Each row was made from one path, in order. Every step used is in the known rows, and no mark comes twice. Write each row's path.
In the rows, zero is written as 128.
Known rows
B -> Y -> F -> A: [155 120 103 158  94 159 141 126 101 131 130  89 162 122 137 156 154 140
 125 175 133 135 161 118 150 115  89 155  98 151 150 134 154 125 145 167
 196 105 101  99 123 100 113 126 173  92 110 176 121 131 128  99 139 161
 121 161  71 150  70 125  65 174 162 135 133 102 157  64 162 149 120 144
 135  54 169 146 140 110]
A -> F -> Y: [134 135 121 158 113 161 155  99  91 162 149 105 137 180 112  68 150 150
  81 131 101 125 179 142 138 109 102 171  86 118  96 195 140 137 137 135
 168 109  79 123 106 136 133 171 119  97  96 166 151 115 130  78 144 161
 144 142  90 151 126 160  79 168 136 105 136 124  83  84 149 136 178 177
 120  85 127 150 138 120]
F -> Y -> B: [161 130 113 160 121 128 145 142  96 146 154  78 135 182 113  85 149 146
  86 147 104 118 144 141 120 103 102 134 108 129 139 164 137 142 136 148
 156 105 112 119 132 103 148 171 125 104 102 183 148 117 145 100 145 152
 140 130 104 153  85 157 107 151 135 134 131 111 107  71 137 119 189 177
 134  61 144 114 141 130]
Y -> F -> A: [138 132  84 156  87 154 140 134 101 120 139 103 140 144 119 111 164 146
 122 153 115 144 166 119 157 126  90 155 106 154 147 153 157 110 136 164
 177 102 102  95 128 103 111 134 169  79 115 164 132 132 116 104 146 157
 129 152 100 149  96 113  61 163 170 129 153 125 143  67 142 127 139 151
 137  68 146 150 141 114]
L -> A -> D: [143 117  67 146  98 164 121 106 120 150 128  76  86 163  87  85 163 202
  95 108 120 165 146 143 151 118  92 182 112 163  92 222 180 154 128 116
 177 116 129 136 109 123 120 144 140  90 111 178 137 135 127 109 123 157
 114 104 128 207 173 134 113 153 144 157 157 105 130  57 148 162 176 163
 109 108 107 146 165 131]
L -> A: [140 131  73 146 112 152 148 110 104 140 130  80  83 171 104  97 164 153
 112 125 114 148 121 147 145 129  85 168 124 144  97 200 156 128 140 132
 176 108 113 111 124 124 126 132 149  87 105 174 126 130 131 116 137 174
 107 115 125 173 155 140 108 156 154 151 149 116 128  54 161 135 182 154
 100 104 124 125 149 127]
F -> Y: [161 116 129 145 118 141 137 115 103 143 148  78 120 172 110  90 153 152
  84 140 116 138 146 148 120 100 102 147  99 122 108 156 132 137 148 136
 174 106 105 118 123 126 126 160 130 113 111 176 156 122 114  96 145 157
 119 138 118 150 107 149  93 161 134 123 129 128 120  80 126 132 178 169
 128  79 141 127 142 117]
D -> Y: [150 106  92 150 129 159 118 102 120 139 128  89 109 162 117 110 131 154
 106 142 114 144 133 139 159 100 114 170 113 132 101 175 159 124 154 125
 181 113 123 123 135 112 124 142 149 110 135 144 158 112 134 106 140 168
  98 149  88 123 134 121 116 162 160 153 158 145 114  83 157 146 147 177
 121  78 124 131 154 140]
A -> L: [139 146  94 150  92 178 111 107  97 148 171  90 121 156  69  91 170 178
 104 132  96 149 158 126 122 116 107 182 112 138 107 183 159 141 146 118
 174 131 102 128 114 140 123 151 121 101  92 168 134  95 110 109 130 163
 133 113  80 131 131 121 106 144 149 135 163 130 154 105 154 155 170 165
 110  94 111 140 126 110]
F -> A -> B: [126 117  99 153  92 168 151 113  86 142 147  98 116 173  92 102 143 166
 101 134 104 133 139 127 117 106 112 165 113 137 120 169 162 127 141 121
 176 118 112 131 110 118 111 163 128  88  80 175 156 126 139 100 153 152
 126 144 132 143 121 112  54 151 165 127 169 108 127  84 148 136 142 166
 135  87 145 176 142 107]
D -> Y -> B -> A -> F: [124 124  78 160  96 154 129 137 117 162 149 114 146 150 130 100 128 146
 131 145 108 107 172 115 165 100 105 188 106 104 110 204 199 111 138 150
 162 106  80  98 136  76 162 160 149  79  97 142 168 115 188  89 123 178
 113 175  35 123  93 157 102 160 171 158 146 133  77 101 201 156 155 203
 111  80 111 159 144 133]
F -> A: [131 130  86 142  91 156 138 124  96 128 138  78 126 154 109 106 154 154
 119 154 113 131 146 138 134  95 103 163 123 143 122 155 146 129 146 130
 198  95 104 111 135 114 112 149 138 104  91 179 134 132 123  98 167 151
 127 140 113 137 110 116  78 153 148 141 154 129 144  65 142 141 143 156
 129  71 136 146 146 111]
F -> Y -> L -> A -> B: [144 129  94 165 115 152 170 117 125 190 155  90  90 172  66  86 188 140
  60 119 112 135 146 135  91 122 121 116  97 142  92 196 161 154 136 132
 174 140  84 125  90 131 126 151 152  96  72 210 179 144 165  74 104 182
 135 120 142 163 148 154  58 162 160 110 141  92 106  69 144 104 161 157
 122  69 159 169 129 133]
A -> D: [152 120  90 144 105 158 107 100 107 138 151  98 102 160  91  94 149 197
  96 118 121 161 150 138 147  95  91 192 100 150  93 186 168 143 124 128
 156 118 127 143 108 117 124 157 124  85 127 166 153 115 113 105 145 146
 125 119 115 166 136 121 114 150 142 149 171 109 130  89 151 158 158 187
 121 104 107 159 156 118]
B -> Y -> L: [149 139 101 157 122 141 127 120 132 158 170 100 131 123 106 158 164 134
 115 166 131 158 144 129 106  93  96 149  83 128 106 150 147 151 141 149
 179 133  95 104 100 113 125 142 133 110 101 185 125 116 137  70 120 168
 126 131  73 105  85 119 108 162 151 150 151 104 156  77 180 121 148 166
 111  67 150 151 122 118]
F -> A -> D -> Y: [140  89  79 154  95 164 116 110 135 139 126  67 126 157 112  95 137 211
 100 136 126 146 159 146 158  65 129 170 115 168 113 170 194 138 165 114
 210  96 119 140 124 105 114 142 157 105 113 147 179 139 129  71 152 143
 122 147  88 160 133 113  85 151 137 159 153 127 115  81 151 179 126 181
 148  65 121 158 176 134]
Y -> F -> A -> L: [142 147  87 171  59 181 128 126  90 128 156  93 160 141  86  92 184 173
 104 151 102 135 183 116 139 136 100 159 107 157 141 171 171 125 160 139
 184 121  87 107 124 116 101 129 154  95  85 169 138 126 109  98 120 161
 138 135  81 147 106 123  67 160 167 125 149 123 156 100 147 157 138 155
 142  73 136 151 126 105]

Which path is each row?
[123 122 129 140  99 162 146 118 100 163 166 112 150 159 115  93 150 162
  98 145 104 114 185 138 124 100 102 168 100 107 101 193 161 134 136 123
 180 103  72  95 118 112 137 173 126  90  80 165 168 125 140  81 139 163
 124 152  74 135  93 173  69 167 147 128 127 147  86 112 160 165 167 187
 117  79 131 175 134 110]	B -> A -> F -> Y
[129 136 112 135  73 168 101 121 105 146 192 100 132 141  69 110 169 189
 112 145  95 136 163 126 103 104  98 183 100 128 112 185 183 133 139 122
 172 126  83 108 128 128 122 151 120  98  71 165 152 110 120 108 126 180
 111 125  70 129 100 135 106 140 169 152 147 152 148 133 167 180 161 184
 101  95 110 158 127  98]	B -> A -> L
[137  98  84 163 103 146  98 124 172 159 173 107 106 119  84 123 163 194
  97 138 135 154 171 117 134  62 129 161  86 140  86 192 206 134 137 122
 186 122 101 117 107  88 122 149 159  99 113 155 210 145 148  69 110 171
  98 142  63 125 107 123  97 154 179 166 154 136 116 124 169 162 115 217
 117  70 113 182 147 146]	B -> A -> D -> Y -> L
[138 113  87 153 131 169 164 102 110 177 136  99  99 160 101 118 136 151
  97 137 120 133 125 134 116 116  92 170 107 147 100 195 170 152 136 133
 177 135 121 127 111 131 139 142 148  94  91 178 123 117 168  94 124 172
 118 140 107 172 129 142  98 167 155 141 157  86 128  50 181 157 149 126
 109  93 143 161 149 124]	L -> A -> B -> Y
[155 108 107 152 122 164 153 110 106 161 167 147 134 137 117 135 142 132
 103 145 130 146 156 111 131 128  91 170  87 132 125 163 158 132 123 170
 137 144 117 125 101 117 129 154 167  82 124 170 134 108 139 101 122 166
 114 152  86 138  84 131  77 165 179 123 169  80 130  85 175 136 136 151
 124  74 153 175 134 115]	A -> B -> Y -> F
[147 107  70 169  93 153 111 115 161 150 137  88 120 141  93  99 165 200
  85 144 137 149 179 127 140  62 136 143 104 169 102 171 192 141 153 117
 210 116  99 128 106  85 111 138 152 110  99 163 195 152 138  51 119 151
 128 139  85 133 124 112  75 159 156 153 149 122 128  81 153 147 111 189
 150  49 136 168 158 142]	F -> A -> D -> Y -> L
[159 107  57 158 118 145 109 132 126 149 138  88 113 174 111  85 131 183
  94 125 118 143 145 130 163  83 110 174  98 152 101 190 194 137 132 141
 159 116 130 151 125  78 148 161 141  94 142 150 172 121 147 100 127 147
 122 130  75 150 123 133 127 148 145 172 162  99 107  84 162 149 162 192
 135  82 110 134 176 150]	A -> D -> Y -> B
[158  95  51 154 114 175 130 105 141 152 119  96  99 152 104  85 155 185
  91 118 134 151 160 127 196 134 105 177 102 174 102 216 207 135 145 146
 168 117 119 122 123 102 124 125 196  77 151 143 166 145 144 100  96 179
 101 132  84 192 167 133  97 165 176 158 147 112  96  61 164 160 136 165
 127  91 117 135 174 165]	L -> A -> D -> Y -> F
[147  85  95 146 106 163 109 118 147 143 158 125 128 133 112 118 146 189
 110 131 134 136 183 107 172  93 113 186  84 151 117 197 202 117 137 142
 163 105 114 108 119  88 125 143 183  83 153 134 184 136 142 100 115 160
  87 159  55 152  98 129  87 162 180 164 146 140 100 121 168 181 121 195
 132  73 107 171 157 151]	B -> A -> D -> Y -> F
[144 110  78 163  97 163 140 127 116 120 118 100 140 143 128 117 146 145
 116 155 123 119 168 127 184 111 110 149 115 149 137 160 171  99 161 161
 202 101 103 101 136  92 117 126 191  96 129 144 156 140 136  89 142 170
 110 164  81 125 113 112  71 171 179 133 130 139 123  79 156 135 124 157
 144  64 148 139 150 139]	D -> Y -> F -> A
[138 138  95 144 103 139 122 166 107 139 169 101 126 144 117 114 156 154
 127 148 110 130 137 134 117 103  83 166 101 118 145 178 171 132 114 146
 147 105 106  82 139  78 152 157 131  85  96 183 151 114 155 122 136 155
 111 140  89 138  65 141 109 143 166 173 156 115 128 100 172 147 168 191
 107  89 121 146 132 117]	Y -> B -> A
[137  90  85 165 104 174 152 118 117 146 132 112 139 156 122 109 130 151
  97 135 115 129 168 110 168 115 120 158 114 150 139 171 182 106 161 144
 189 121 108 125 117  96 109 141 194  77 115 148 171 128 147  90 133 167
 110 168 101 133 116 124  44 164 189 113 164 119 102  96 161 128 110 157
 154  62 154 173 145 131]	D -> Y -> F -> A -> B
[164 125  85 163 107 144 140 116 136 173 148  81  94 154  69  72 191 185
  58 125 136 154 165 155 115 102 108 124  89 173  82 210 177 169 143 126
 192 122  95 132  99 124 121 135 145 106  90 204 175 163 141  60 101 166
 139  96 126 194 149 154  83 161 138 139 128 100 115  65 137 131 167 179
 127  70 130 156 149 138]	F -> Y -> L -> A -> D
[149 110  75 164 115 157 102 106 157 156 157 107 100 147  85 104 160 188
  79 119 138 165 175 129 143  77 127 164  92 160  81 186 174 139 143 124
 187 129 114 130 105 107 116 141 154 101 129 161 190 135 142  66 109 157
 116 127  78 128 139 117 112 155 156 159 169 116 119  93 160 138 128 197
 133  75 119 168 151 143]	A -> D -> Y -> L
[158 111  88 151 125 153 124 117 119 137 133 112 129 150 126 118 147 137
 108 143 127 150 158 121 181 121 105 167  97 141 121 177 163 100 155 158
 158 110 113 104 133 104 129 141 194  94 156 136 149 119 133 104 125 171
 102 162  79 131 118 117  99 172 187 135 152 131 112  88 165 123 131 166
 128  87 128 139 146 147]	D -> Y -> F
[147 109 105 148  97 121 125 148 120 152 181  90 139 158 107  80 154 199
  85 143 110 118 161 138 108  85  94 144  83 135 135 179 173 160 126 135
 151 103 110 115 125  81 143 175 128 108  86 183 187 140 142  99 126 150
 120 130  92 175  72 161  95 148 135 159 122 114 101  98 151 170 181 207
 140  72 127 158 152 116]	F -> Y -> B -> A -> D
[143 105  78 146 112 142 120 152 126 136 152  86 132 150 128 126 132 164
 127 151 107 119 146 124 145  81 102 163 118 119 129 173 182 117 146 143
 167 103 112  94 151  63 148 150 149  98 112 150 176 121 159 112 135 166
  98 166  61 119  76 144 114 146 174 177 144 129 105 105 183 149 153 197
 119  73 120 135 148 137]	D -> Y -> B -> A
[138 141  88 161 106 167 167 102  89 173 129  86 119 184 105  56 157 155
  77 127 100 118 168 154 144 131  97 164  94 131  89 225 155 141 144 129
 183 113  81 112 116 136 134 147 138  93  84 187 146 136 147  91 131 179
 142 134 106 180 162 182  74 174 144 120 118 119  83  54 155 139 179 148
 111  90 137 144 154 133]	L -> A -> F -> Y
[125  84  89 143 107 161 103 118 150 141 150 108 111 143 108 120 127 209
 103 129 119 135 164 124 150  63 123 188  98 154  99 191 203 134 140 119
 184 106 115 125 129  96 128 155 148 101 123 140 197 131 133  90 128 170
  85 139  73 146 115 131 108 145 159 180 145 148 106 114 159 190 134 204
 129  91  95 160 175 140]	B -> A -> D -> Y
[159 130  63 160 110 149 125 111 154 181 142  88 104 127  86 125 176 185
  93 138 143 164 154 139 124  91 101 156  81 182  85 197 184 172 131 133
 192 132  99 122  95 108 127 122 150 102 100 199 149 143 155  63  96 174
 131 112  86 180 130 131 111 164 146 169 143  82 150  50 179 156 137 160
 109  83 141 158 146 139]	B -> Y -> L -> A -> D
[150 145  98 157 114 152 155 130  84 172 148  91 153 183 114  55 144 145
  91 140 103 120 178 134 137 119  94 154  85 118 119 199 147 134 130 157
 159 116  83 112 118 108 155 169 111  95  89 186 149 112 159  76 138 156
 159 152  78 149 113 177  79 163 138 117 132 108  83  71 150 123 179 186
 128  72 132 140 138 130]	A -> F -> Y -> B
[157 142  95 160 116 145 159 128 118 162 142  78  95 158  78  93 190 135
  74 139 123 144 146 156 111 115 109 115  99 139 107 187 153 146 146 141
 193 117  90 100 111 121 114 131 156 103  81 203 168 160 146  72 109 189
 127 107 130 157 138 159  87 172 146 130 127 114 130  62 136 105 171 169
 112  68 158 139 132 123]	F -> Y -> L -> A
[154 138 116 155 120 137 133 121 113 163 173  89 120 162  90 107 177 140
  78 148 135 142 161 137  93 100 115 123  91 123 109 160 129 144 145 147
 175 120  87 111 103 121 116 152 142 114  92 203 165 135 125  69 126 166
 143 122 100 128  97 146  87 163 141 122 139 125 133  90 133 109 167 185
 127  58 153 149 123 124]	F -> Y -> L
